Every row comes from one small tree of marks. The marks that hang from a mark follow it in brackets, in the order of their numbers. Every link used is in the known rows. Which tree was each row made from?
Known rows:
Q948[Q980[Q366[Q622]]]: [-0.54 -1.17  0.18  1.26  0.31 -0.08 -2.57 -0.44  2.97 -3.28 -0.43 -0.25
 -0.96  2.72 -2.65 -1.16  3.95  0.45  0.18 -0.63  1.70  0.62]
Q476[Q953[Q696 Q948]]: [ 3.68 -3.98  2.69 -1.26 -1.00  0.95  1.46 -0.98 -4.11  2.31 -0.85 -1.84
  2.81 -1.52  0.11  1.57  1.22 -0.99 -1.76  0.78 -1.44 -0.54]
Q948[Q980[Q953[Q366[Q622]]]]: [-1.18 -1.53  0.85 -1.74  0.25 -2.12 -1.53 -1.78 -0.32 -1.21 -0.77 -0.81
 -1.27  4.40 -1.25 -0.19  3.77 -1.68 -1.44 -0.70 -0.34 -2.02]
Q953[Q366 Q368 Q476 Q696 Q948]: [ 0.06 -4.57  2.92 -0.40 -2.56 -0.34 -0.89 -1.75 -5.61  0.65  3.27 -1.73
 -0.56 -2.28 -1.67 -3.44 -0.71 -3.06 -3.97 -0.39 -2.20  0.38]
Q696[Q953[Q366[Q622] Q476]]: [-1.41  0.25  0.36 -1.47 -0.47 -1.80 -0.93 -1.59 -0.03 -1.75  1.03  0.32
  1.45  1.94 -0.08 -0.26 -0.72 -2.89 -1.40  1.35 -0.14  0.49]
Q476[Q953[Q366 Q368 Q696]]: [ 1.08 -2.67  3.15 -1.36 -1.74  1.18  1.48 -1.33 -5.81  1.33  1.42  0.10
  0.81 -0.89 -1.04 -0.84 -0.30 -1.19 -4.56 -0.30 -1.58 -0.99]
Q696[Q953[Q476 Q948]]: [-1.01 -1.04 -0.29 -0.85 -1.29 -0.17 -0.30 -1.57 -0.63  0.59  1.51 -0.42
  1.77 -0.01  1.56  0.36 -1.49 -2.42 -0.67  1.80  0.24  0.29]
Q696[Q953]: [-1.45  0.71 -0.30 -1.36  0.26 -0.49  0.16 -1.14  0.94  0.66  0.63  1.11
  1.54  1.03  2.15  1.77 -0.86 -0.91 -0.08  1.16  0.09 -0.22]
Q696[Q953[Q948]]: [-0.54 -1.86  0.56 -1.63 -0.37 -0.47  0.14 -2.12  0.06  1.32  0.56 -1.46
  2.16  0.52  2.34  2.00  0.14 -1.93  0.42  0.48 -0.75 -0.71]
Q368[Q953[Q366 Q696 Q948]]: [ 1.91 -6.84  4.05 -2.02 -1.81 -1.00 -1.14 -3.05 -4.39  2.24 -0.79 -2.05
  1.58 -2.27  0.11  1.01  1.95 -2.81 -2.68 -2.44 -1.85 -0.53]
Q476[Q953[Q368 Q696]]: [ 1.51 -1.16  1.35 -1.07 -0.78  1.73  1.41 -0.25 -4.59  0.95  0.48  1.58
  1.18 -0.98 -0.66 -0.47 -0.42  0.02 -3.70  1.35 -0.24  0.38]
Q476[Q953[Q366 Q368 Q696 Q948]]: [ 1.93 -5.21  4.29 -1.56 -2.38  1.19  1.38 -2.37 -6.80  2.10  1.21 -2.43
  1.53 -1.37 -0.71 -0.49  0.72 -2.22 -4.05 -0.97 -2.43 -1.31]
Q476[Q953[Q366[Q622] Q368 Q948]]: [ 1.29 -3.52  2.75 -1.89 -1.75  1.32  0.94 -2.24 -4.52 -0.73 -0.44 -3.17
  2.04  1.62 -1.53 -0.48  1.88 -2.12 -2.59 -0.89 -1.25 -1.10]
Q368[Q953[Q948[Q980]]]: [ 0.05 -4.82 -0.42 -1.29 -1.92  0.21 -1.99 -2.51 -1.55 -0.24 -1.82 -1.46
  1.11  0.58 -0.31  0.17  2.46 -1.38 -1.63 -3.59  1.41 -0.51]
Q948[Q980[Q366[Q622] Q953]]: [-1.28 -0.36  0.50  0.44  1.05 -0.35 -2.16 -0.60  2.94 -1.83 -0.72  1.01
 -2.22  4.03 -1.80 -0.05  5.09  0.31 -0.31  1.76  1.26 -0.54]
Q368[Q953[Q366 Q476 Q696]]: [ 0.65 -3.57  2.06 -0.86 -1.99 -0.96 -1.49 -1.56 -4.06  0.63  0.20  1.68
  0.30 -2.52 -0.99 -0.99 -0.61 -2.28 -4.10 -0.65 -0.31  0.83]
Q980[Q366 Q948 Q953[Q476]]: [-0.70  0.42  1.58  2.78 -0.07  2.05 -2.12  0.21  2.96 -0.23  1.94  3.15
 -3.58  0.73 -1.14 -1.75  2.83  0.38 -2.72  6.10  1.00 -0.75]
Q476[Q953[Q696]]: [ 2.96 -1.38  1.71 -0.77 -0.39  0.91  1.56  0.00 -3.07  1.59 -0.75  0.76
  2.08 -1.18 -0.06  1.44  0.15  0.05 -2.17  1.45 -0.52  0.01]
Q476[Q953]: [ 1.43  0.06  0.16 -0.18 -0.62  1.75  1.92 -0.08 -1.79  0.56 -1.11  0.43
  1.67  0.29  0.07  1.22 -0.09  0.35 -1.27  0.81  0.60 -0.86]
Q980[Q671]: [-0.09 -0.39  0.02  1.57 -1.57 -0.39  0.10 -0.33  0.21  0.08  0.41  0.00
 -1.23  0.27 -0.32 -0.98  1.80  1.55 -0.58  1.13  0.40 -0.32]
Q953[Q366 Q476]: [-0.78 -0.83  0.74  0.69 -1.76 -0.56 -0.37 -0.49 -1.94 -0.41  1.85 -0.23
 -0.86 -0.58 -1.38 -2.07 -1.34 -1.81 -1.87 -0.44 -0.39 -0.33]
Q366[Q622 Q953]: [-1.31  0.68 -0.15 -1.66  1.28 -3.74 -1.46 -0.14  1.30 -1.74 -1.16  0.02
 -0.05  1.91  1.25  1.61  1.58 -0.70  1.31  1.74 -0.72  1.89]
Q980[Q671 Q948]: [ 0.78 -1.20  0.87  2.36 -1.26  0.76 -1.41 -0.47  1.76 -0.53  0.99  0.08
 -1.78  0.42 -0.66 -1.92  3.51  1.64 -2.07  2.83  0.59 -0.93]
Q948[Q980[Q671 Q953[Q366]]]: [-2.07 -2.18  0.86  0.63 -2.26 -1.42 -0.66 -2.26 -0.92  0.80  1.01 -0.50
 -3.27  3.21 -0.74 -1.33  4.01  0.02 -2.66 -0.22 -0.05 -3.27]
Q953[Q366 Q368 Q696 Q948[Q980]]: [-0.53 -6.31  2.56 -1.39 -2.25 -0.93 -1.64 -2.83 -4.81  0.43  2.39 -3.28
 -0.65 -0.22 -1.81 -2.85  1.80 -2.72 -3.66 -3.78 -1.76 -1.11]
Q948[Q980[Q366 Q671 Q953]]: [-2.20 -0.93  0.58  2.98 -1.48  0.08 -1.44 -1.17  2.34  0.21  1.04  1.47
 -4.14  2.70 -1.18 -1.23  5.24  2.14 -1.60  2.29  1.48 -1.93]
Q953[Q366 Q696]: [ 1.02 -2.98  3.24 -0.77 -0.51 -1.53 -0.22 -1.07 -2.78  1.36  1.26 -1.05
 -0.07 -1.49 -0.55 -0.15  0.50 -1.60 -1.82 -0.94 -2.26 -0.35]
Q953[Q366[Q622] Q368 Q476]: [-1.29 -0.33  0.36 -0.35 -1.31 -0.41 -1.27 -0.76 -2.44 -2.89  1.60  0.23
 -0.94  1.07 -2.69 -3.78 -0.51 -1.94 -2.82  0.21 -0.10  1.00]

Which tree is each row?
[-2.14 -0.45  0.55  0.54 -2.23  0.50 -0.51 -0.86 -3.40 -1.04  2.92  0.49
 -1.61 -0.51 -1.79 -3.84 -2.14 -1.85 -3.34 -0.49 -0.23  0.01]  Q953[Q366 Q368 Q476]
[ 0.19 -1.87  0.57 -1.13 -1.43 -0.82 -1.90 -1.57 -1.80 -2.32 -1.55  0.91
  0.75  0.40 -1.87 -0.91  0.64 -2.24 -2.64 -0.56  0.91  1.12]  Q368[Q953[Q366[Q622] Q476]]
[-1.64 -1.16 -0.02  1.18 -2.95  0.63 -0.18 -1.27 -2.86  0.89  2.05  0.57
 -2.88  0.64 -0.52 -3.02  1.77  0.04 -3.07  4.08  0.17 -0.67]  Q980[Q671 Q953[Q368 Q476 Q948]]
[-0.51 -1.93  1.01 -2.08  0.39 -3.57 -1.52 -1.12  0.30 -0.91 -1.19 -2.50
  0.81  1.32  1.52  1.88  2.52 -1.66  1.82  1.12 -1.47  1.62]  Q366[Q622 Q953[Q948]]
[-2.37 -0.31  1.14 -2.45 -0.11 -1.15 -0.66 -2.52 -0.71 -1.48  1.35  0.04
  0.88  2.74  0.28 -0.38  0.14 -2.37 -1.78  0.05 -0.73  0.02]  Q696[Q953[Q366[Q622] Q368]]
[-2.77  0.44  0.19 -1.61 -0.97 -0.90 -1.02 -1.89 -1.41 -2.35  2.27  1.16
  0.53  2.00 -0.62 -2.08 -1.37 -2.85 -2.86  1.28  0.11  0.83]  Q696[Q953[Q366[Q622] Q368 Q476]]
[ 0.55 -3.13  3.06 -2.21  0.15 -1.68 -0.54 -2.25 -1.45  0.69 -0.97 -2.98
 -0.01  2.51 -0.18  1.25  3.79 -2.57 -0.27  0.90 -2.40 -1.76]  Q980[Q953[Q366[Q622] Q948]]
[-2.68 -2.45  1.05 -1.18 -2.62  0.10 -0.35 -3.06 -3.33  0.44  3.48 -1.10
  0.65  0.18  0.54 -1.85 -1.98 -3.67 -3.05 -0.04 -0.96 -0.66]  Q696[Q953[Q366 Q368 Q476 Q948]]
[-2.55 -1.71  2.55  2.11 -1.50 -2.14 -1.76 -0.83 -0.28  0.44  3.18  2.15
 -3.90 -1.17  0.39 -1.61  2.75  1.58 -2.06  3.60 -0.89  1.93]  Q980[Q366[Q953[Q368 Q696]] Q671]
[ 1.38 -4.71  3.18 -0.29 -2.03 -1.35 -0.73 -1.39 -4.39  1.36  2.04 -2.50
  0.37 -2.38 -1.18 -1.59 -0.06 -3.11 -2.45 -0.40 -2.33 -0.03]  Q953[Q366 Q476 Q696 Q948]
[ 1.21 -2.02  0.22 -0.71 -1.27 -0.33 -1.54 -0.40 -2.82  0.19 -0.79  3.17
  0.73 -2.50 -0.74 -0.63 -0.66 -1.13 -3.37  1.11  0.97  2.09]  Q368[Q953[Q476 Q696]]
[ 1.19 -1.04  1.59  1.84 -1.26 -0.37 -1.83 -0.07 -0.37  1.07  1.74  2.91
 -3.16 -0.20 -0.91 -2.32  3.42  0.72 -4.59  7.21  0.03 -0.43]  Q980[Q671 Q948 Q953[Q476 Q696]]
[ 1.07 -3.75  4.31  0.26  0.20 -0.14 -0.63 -1.20 -0.52  2.94  0.80 -0.32
 -1.41 -0.79  0.27  1.31  3.86 -0.53 -0.68  3.34 -2.04 -0.61]  Q980[Q366 Q953[Q696 Q948]]
[-1.96 -1.84  1.45  1.71 -1.46 -1.35 -1.84 -0.75  0.88 -0.02  2.02 -0.30
 -1.82 -1.06  0.56 -0.30  0.87 -1.24  0.33  2.55 -0.48  1.55]  Q980[Q366[Q953[Q476 Q948]]]
[ 1.81 -4.15  3.01 -2.51 -0.14 -1.96 -1.91 -1.99 -2.65 -0.37 -2.06  0.24
  1.65 -0.35 -1.13  0.81  2.49 -2.08 -2.67 -1.12 -0.94  1.07]  Q368[Q953[Q366[Q622] Q696]]
[ 1.54 -6.03  2.97 -1.26 -2.73 -0.80 -1.51 -2.57 -5.12  1.48  0.09 -0.86
  1.09 -2.97 -0.90 -0.65  0.34 -3.36 -3.78 -1.15 -1.19  0.33]  Q368[Q953[Q366 Q476 Q696 Q948]]
[ 0.36 -2.50  2.84 -1.69 -0.07 -1.67 -1.15 -1.20 -3.17 -1.10  1.01 -0.71
 -0.09  0.31 -1.94 -1.89  1.29 -1.67 -2.66 -0.41 -2.01  1.05]  Q953[Q366[Q622] Q368 Q696]
[ 0.25 -4.83  1.53 -1.43 -1.06 -1.78 -1.82 -2.47 -1.14 -1.87 -0.51 -4.77
  0.68  2.62 -2.06 -0.99  3.67 -2.64 -0.39 -3.58 -0.81 -1.27]  Q953[Q366[Q622] Q948[Q980]]
[-3.37 -2.20  1.13  0.38 -0.54 -2.14 -2.94 -1.05 -0.25 -0.84  2.78  1.72
 -3.07  0.07 -0.17 -1.66  1.99 -0.10 -2.33  0.38 -0.11  1.61]  Q948[Q980[Q366[Q953[Q368 Q696]]]]
[ 0.10 -0.47  1.21  1.62 -0.60  0.36 -1.09 -0.63  1.86  1.00  0.50  1.39
 -3.06  1.90  0.19 -0.66  4.61  1.57 -2.50  5.32  0.14 -2.02]  Q980[Q671 Q948 Q953]
[-3.25 -1.67 -1.97 -1.00 -2.36  0.39 -1.50 -2.35 -1.78 -1.20  2.64 -0.07
  0.46  1.53  0.00 -2.57 -0.98 -2.62 -2.91 -0.55  1.61  0.13]  Q696[Q953[Q368 Q476 Q948[Q980]]]
[ 1.83 -3.20  1.45 -0.14 -1.27 -0.66 -0.84 -0.27 -2.98  0.86  1.06 -1.11
  0.70 -2.55 -0.82 -1.31 -0.13 -1.78 -1.60  1.25 -1.07  1.21]  Q953[Q476 Q696 Q948]
[-3.78 -0.77 -0.56 -0.30 -2.12 -0.04 -1.15 -1.67 -3.22 -0.68  2.59  1.34
 -3.45  2.40 -2.05 -3.78  0.12 -2.07 -4.68 -0.30  0.57 -1.70]  Q948[Q980[Q953[Q366 Q368 Q476]]]
[ 0.40 -5.35  3.88 -1.28 -1.65 -0.64 -0.46 -2.26 -5.10  1.53  2.42 -2.95
 -0.11 -1.64 -0.80 -1.84  0.79 -2.50 -2.90 -1.55 -2.94 -0.48]  Q953[Q366 Q368 Q696 Q948]
[ 1.04 -2.77  1.76  0.77 -2.13 -1.41 -0.49 -0.86 -2.92  2.51  1.16  0.25
 -1.69 -1.09 -0.20 -1.11  2.79 -0.36 -2.73  4.99 -1.10 -0.26]  Q980[Q671 Q953[Q476 Q696 Q948]]
[-1.65 -2.89  2.18 -2.81 -0.70 -1.07 -0.72 -3.44 -1.86 -0.68  1.30 -2.48
  1.79  2.32  0.48  0.05  1.13 -3.39 -1.33 -0.63 -1.66 -0.39]  Q696[Q953[Q366[Q622] Q368 Q948]]
[ 1.01 -5.50 -0.09 -1.04 -2.43 -0.53 -2.63 -1.97 -3.57 -0.17 -0.70  0.03
  1.04 -1.50 -1.44 -1.40  1.33 -2.13 -3.62 -1.55  1.27  1.12]  Q368[Q953[Q476 Q696 Q948[Q980]]]
[ 0.56 -2.60  1.26 -1.66 -0.11 -4.33 -2.23 -0.36 -1.79 -0.83 -0.11 -0.94
  0.65 -0.73  0.42  0.25  1.36 -2.43 -0.20  2.98 -1.78  3.19]  Q366[Q622 Q953[Q476 Q696 Q948]]
[-0.34 -4.00 -0.27 -0.43 -2.28 -0.10 -2.08 -1.10 -4.18 -0.86  2.37 -0.82
 -0.70 -1.02 -2.25 -4.09  0.20 -1.99 -3.78 -0.81  0.38  1.06]  Q953[Q368 Q476 Q696 Q948[Q980]]
[ 1.71 -2.82  3.22 -1.58  0.39 -2.58 -1.09 -0.91 -1.89 -0.49 -0.03 -1.39
  0.77  0.12 -1.46 -0.16  1.91 -1.72 -1.07 -0.22 -2.16  0.54]  Q953[Q366[Q622] Q696]
[ 0.17 -3.19 -0.35 -0.81 -2.50  2.45  0.58 -1.82 -3.91 -0.35  0.10 -1.83
  1.11  1.51 -1.21 -1.36  1.25 -0.83 -3.02 -2.15  1.17 -1.54]  Q476[Q953[Q368 Q948[Q980]]]
[-1.37 -1.59  1.33  0.81 -0.50 -2.27 -2.55 -0.51  1.59 -1.83  0.68 -0.77
 -1.01  0.48 -0.28 -0.18  2.37 -1.44  1.03  3.16 -0.33  2.47]  Q980[Q366[Q622 Q953[Q476 Q948]]]
[-0.06 -0.54  1.20 -0.06 -0.19  0.89 -1.87  0.08 -1.71  0.38  2.46  3.77
 -2.84 -0.30 -0.96 -3.08  0.83 -0.82 -5.48  6.05 -0.15  0.31]  Q980[Q948 Q953[Q368 Q476 Q696]]
[-0.33 -2.27  2.83  0.95 -0.08  0.90 -0.33 -1.24  0.96  1.99  0.45 -0.69
 -1.69  0.61  0.30  1.02  3.47 -0.27  0.42  2.56 -0.93 -1.49]  Q980[Q366 Q953[Q948]]
[-0.52 -2.65  2.08 -0.43 -1.79 -0.57  0.01 -1.80 -2.92  1.74  1.30 -1.60
 -1.29  0.42 -0.11 -0.59  0.82 -2.87 -1.83  1.38 -1.77 -2.02]  Q980[Q953[Q366 Q476 Q948]]
[ 0.85 -5.46  1.86  0.70 -4.32  0.65  0.83 -2.87 -3.59  0.73  0.29 -4.14
  0.46  1.67 -1.49 -0.93  3.79 -0.68 -2.97 -2.30 -0.02 -3.42]  Q476[Q953[Q366 Q948[Q980[Q671]]]]
[-3.70  1.39 -1.36 -0.21 -1.11 -1.66 -1.31  0.05 -1.53 -1.16  2.31  2.38
 -2.18 -0.26  0.80 -2.06 -2.19 -0.96 -1.82  2.06  0.23  2.16]  Q366[Q953[Q368 Q476]]
[-1.34 -3.19  1.44  0.10 -2.92  0.56 -0.60 -1.87 -4.36 -0.23  2.92 -2.22
 -0.85 -0.81 -1.64 -3.53 -1.01 -2.76 -2.94 -1.11 -1.13 -0.44]  Q953[Q366 Q368 Q476 Q948]
[-1.54 -2.66  0.92 -1.11 -1.57 -2.59 -1.62 -0.78 -4.03  0.47  2.54  0.12
 -0.95 -2.21  0.71 -1.60 -0.84 -2.32 -2.35  2.27 -1.68  2.46]  Q366[Q953[Q368 Q476 Q696 Q948]]
